What can hang from each mark:
j_253: j_114
j_987: j_622
j_960: j_184
j_946: j_987
j_184: j_490 j_622 j_960 j_987
j_391: j_184 j_622
j_622: j_114 j_490 j_960 j_987
j_114: j_631
j_378: j_622 j_631
j_631: j_378

In the rows, 128 means zero.
Known rows, with every way that one mark hangs from another:
j_378(j_622(j_114 j_960(j_184) j_987) j_631): [ 68 140  78 111 133 101 146  98 152 186 139 111 158 135 150 107 114  52
 132  74  91 186  94  81]
j_391(j_184(j_490) j_622(j_114 j_960 j_987)): [ 91 165 106 155  89 108 127 100 142 176 112 128 175 108 100 133 143  60
 142 102 106 173 111  86]
j_391(j_184(j_987(j_622))): [ 92 114 149 142 145 118 184 162 127 151 147 126 161 104 111 139  85  79
  95 117  94 106 101  97]
j_987(j_622(j_114(j_631) j_960)): [119 123 147 104 115 119 131 119 141 146 147 148 184 106 120 121 110 115
 153 104 121 110 130  88]
j_184(j_490 j_960 j_987): [157 140 154 169 172 143 176 140 149 148 113  89 145 139  68 115 113 133
  99 171 100 112 137 109]
j_622(j_114(j_631) j_490 j_960(j_184) j_987): [120 144 105 137  74 137 105  86 187 145 139 130 186 145 116 115  74  70
 164  51 101 154 135  56]
j_391(j_184(j_490 j_960) j_622(j_987)): [109 152 123 174 121 133 160 109 159 191 117 105 166 113 100 151 147  77
 121 147 105 155 152  73]
j_622(j_114 j_490): [139 137 112 106 119 119 145 143 174 147 124 112 182 138  88 133 104 121
 155 148  75 140  80  73]
j_253(j_114(j_631(j_378(j_622)))): [116  80 162 112 161 166 154 141 166 174 100 141 133 150 122 174 147 138
 151 180 102 113 103 107]
j_622(j_114(j_631) j_490 j_960(j_184(j_987))): [143 122 106 172  86 152 137  95 172 140 125 119 173 143 106 116  54  90
 146  60  89 125 134  73]
j_378(j_622(j_114(j_631) j_490 j_960(j_184) j_987)): [101 126  99 130  82 146 126  61 170 165 122 134 173 141 137 118  88  78
 181  64  98 176 129  64]
j_946(j_987(j_622(j_114(j_631) j_960(j_184(j_490))))): [126 129 143 155  83 118 151  69 114 165 114 124 177 116 128 116 102  92
 139  87 137 145 167 123]
j_378(j_622(j_114)): [109 106 114  95 162 127 160 134 146 165 134 135 163 133 116 140 148 118
 150 155  70 148  61 104]
j_631(j_378(j_622(j_490))): [113 116 144 111 158 168 158 146 173 176  71 112 141 129 112 142 134 144
 136 213  84 117  99  88]
j_960(j_184(j_622(j_114 j_490) j_987)): [124 159 101 153 138 129 189 134 193 132 137  95 186 129  97 124  37  91
  97  77  63 158 119  93]
j_114(j_631): [139  83 167 120 158 159 134 153 160 143 142 135 178 152  98 149 116 125
 136 150 104  83 117  92]
j_631(j_378(j_622(j_960))): [ 94 114 159 122 178 156 145 133 155 170  83 130 133 116 122 115 166 115
 121 198  97 111 106 100]
j_960(j_184): [118 118 153 140 161 132 140 161 169 161 146 123 182 131 120 115 109  76
 113 124  74 135 119  90]
j_631(j_378): [118 117 162 116 188 153 139 184 177 148 115 125 149 130  98 143 147 125
 101 193  80  86  99  95]
j_622(j_114(j_631(j_378)) j_490 j_960(j_184) j_987): [115 150 106 139  96 156 100 104 204 142 116 127 165 141 119 129  90  88
 150  77  97 135 144  60]
j_631(j_378(j_622)): [104 101 153 109 197 163 157 163 162 170 100 130 136 124 119 147 160 131
 118 206  81 108  90 108]
j_253(j_114(j_631(j_378))): [134  97 170 119 155 155 134 168 181 150 115 135 150 154 101 170 132 130
 134 163 103  97 109  98]
j_391(j_184(j_490) j_622(j_114(j_631) j_987)): [115 122 110 149  93 140 126 111 148 171 138 136 178 139 101 189 124  96
 161  97 108 145 121  89]
j_391(j_622(j_114(j_631) j_490 j_960)): [136 123 105 140  66 145 122  92 170 172  97 136 189 122 114 146 118 120
 171 130 102 115 135  65]

Rows:
[117 171 150 121 162 155 127 119 181 121 111 121 166 131  72 125 108 137
 122 121 138 128 158 114] => j_184(j_490 j_622(j_114(j_631(j_378)) j_960 j_987))
[147 136 138 187 136 169 124 127 163 138 110 118 141 141  96 121  93 119
 123  93  99 114 155 119] => j_622(j_114(j_631(j_378)) j_960(j_184(j_490 j_987)))
[127 105 168 191 156 198 143 109 142 168  80 118 124 139 119 113 109 125
 119 131 114 110 169 131] => j_114(j_631(j_378(j_622(j_960(j_184(j_490 j_987))))))
[105 139  94 162 122 157 154 105 171 161  79 113 129 120 131 109  95  99
 124 117  61 148 110  92] => j_631(j_378(j_622(j_114 j_490 j_960(j_184(j_987)))))
[107 118 103 101  92 147 125  71 158 157 109 139 163 145 112 129 106 109
 182 108 115 148 102  71] => j_378(j_622(j_114(j_631) j_490 j_960 j_987))
[ 99 122 143 111 103 161 130  92 178 169  64 133 130 148 117 142 121 109
 162 148 123 139 116  79] => j_253(j_114(j_631(j_378(j_622(j_490 j_960 j_987)))))
[123  74 122 101 148 153 152 122 148 160 146 143 168 149 116 164 133 135
 168 136  87 123  84 101] => j_378(j_622(j_114(j_631)))
[120 143 113 111 105 156 103 114 192 129 102 132 151 142  93 144 108 118
 154 122 109 107 119  64] => j_622(j_114(j_631(j_378)) j_490 j_960 j_987)
[155 134  99 149 135 159 203 103 198 119 137  90 177 140  71 150  56 147
 119 112  98 109 154  72] => j_184(j_622(j_114(j_631) j_490) j_960 j_987)
[117 121 119 115  77 140 155  84 146 149  77 129 151 113 118 147 115 128
 133 149 129  88 140  91] => j_946(j_987(j_622(j_114(j_631(j_378)) j_490 j_960)))
[118 158 115 121 100 102 156 118 142 142 110 122 161 101 103  99  78 107
 125 113  96 120 103  90] => j_184(j_987(j_622(j_114 j_490 j_960)))
[105 130 141 146 110 124 186 144 141 157 121 109 163 109 103 136  61  87
 116 121  96 115 109  76] => j_391(j_184(j_987(j_622(j_490))))
[ 94 134  71  76 123 111 159 119 161 182 114  96 156 152 114 146 105 111
 154 136  91 164  64  74] => j_378(j_622(j_114 j_490 j_987) j_631)
[ 89 187 130 135 131 107 158 103 159 136 136 108 195 114  72 104  99  66
 122  82 126 191 125  96] => j_391(j_184(j_490 j_622(j_114 j_960 j_987)))
[138 128 105 173 104 171 131 115 192 133 103 119 147 143 110 132  69 109
 130  85  83 105 143  78] => j_622(j_114(j_631(j_378)) j_490 j_960(j_184(j_987)))
[121 147 139 163 154 146 190 142 190 141 122  91 183 127  97 114  34  87
  77 105  83 134 140  95] => j_960(j_184(j_622(j_490) j_987))
[132 124  83 190  63 157 134  87 170 168 105 129 170 126 129 138  73  88
 138  70  81 117 144  77] => j_391(j_622(j_114(j_631) j_490 j_960(j_184(j_987))))
[135 134 117 144 119 153 173 102 178 115 117 113 183 132  75 123  50 125
 121  96 117 110 135  89] => j_184(j_622(j_114(j_631) j_490 j_960) j_987)
[148 131 109 136 102 137 180 110 165 141 135 109 159 122 100 148  69 148
 139 114  95 102 149  67] => j_184(j_960 j_987(j_622(j_114(j_631) j_490)))
[125 145 141 112  98 143 126 122 170 149  97 131 164 106 114 130 106 145
 160 139 116 101 148  71] => j_987(j_622(j_114(j_631(j_378)) j_490 j_960))
[105 137 151 121  88 110 174  88 122 165  77 116 168 102 118 103 112  88
 110 165 133 112 127  92] => j_946(j_987(j_622(j_490 j_960)))
[114 141 106 193  98 124 155 110 128 172 101 116 159 110  94 133 124  79
 123 110  94 145 113 106] => j_391(j_184(j_490 j_987) j_622(j_114 j_960))
[108 130 145 159 190 140 188 160 175 133 150 108 177 123 101 117  59  77
  58  97  81 122 131 117] => j_960(j_184(j_622 j_987))
[129 159 179 160 181 136 171 132 143 132  97  97 167 120  63  83  87 116
  74 145 129 124 146 136] => j_184(j_490 j_622(j_960) j_987)
[146 140 147 156 153 148 166 111 150 118 124 111 177 136  62 113  72 134
 114 102 131 119 150 129] => j_184(j_490 j_622(j_114(j_631) j_960) j_987)
[135 110 131 178 124 158 150  82 131 163 115 124 150 148 117 113  91 110
 151  80 104 155 139 126] => j_378(j_622(j_114(j_631) j_960(j_184(j_490 j_987))))
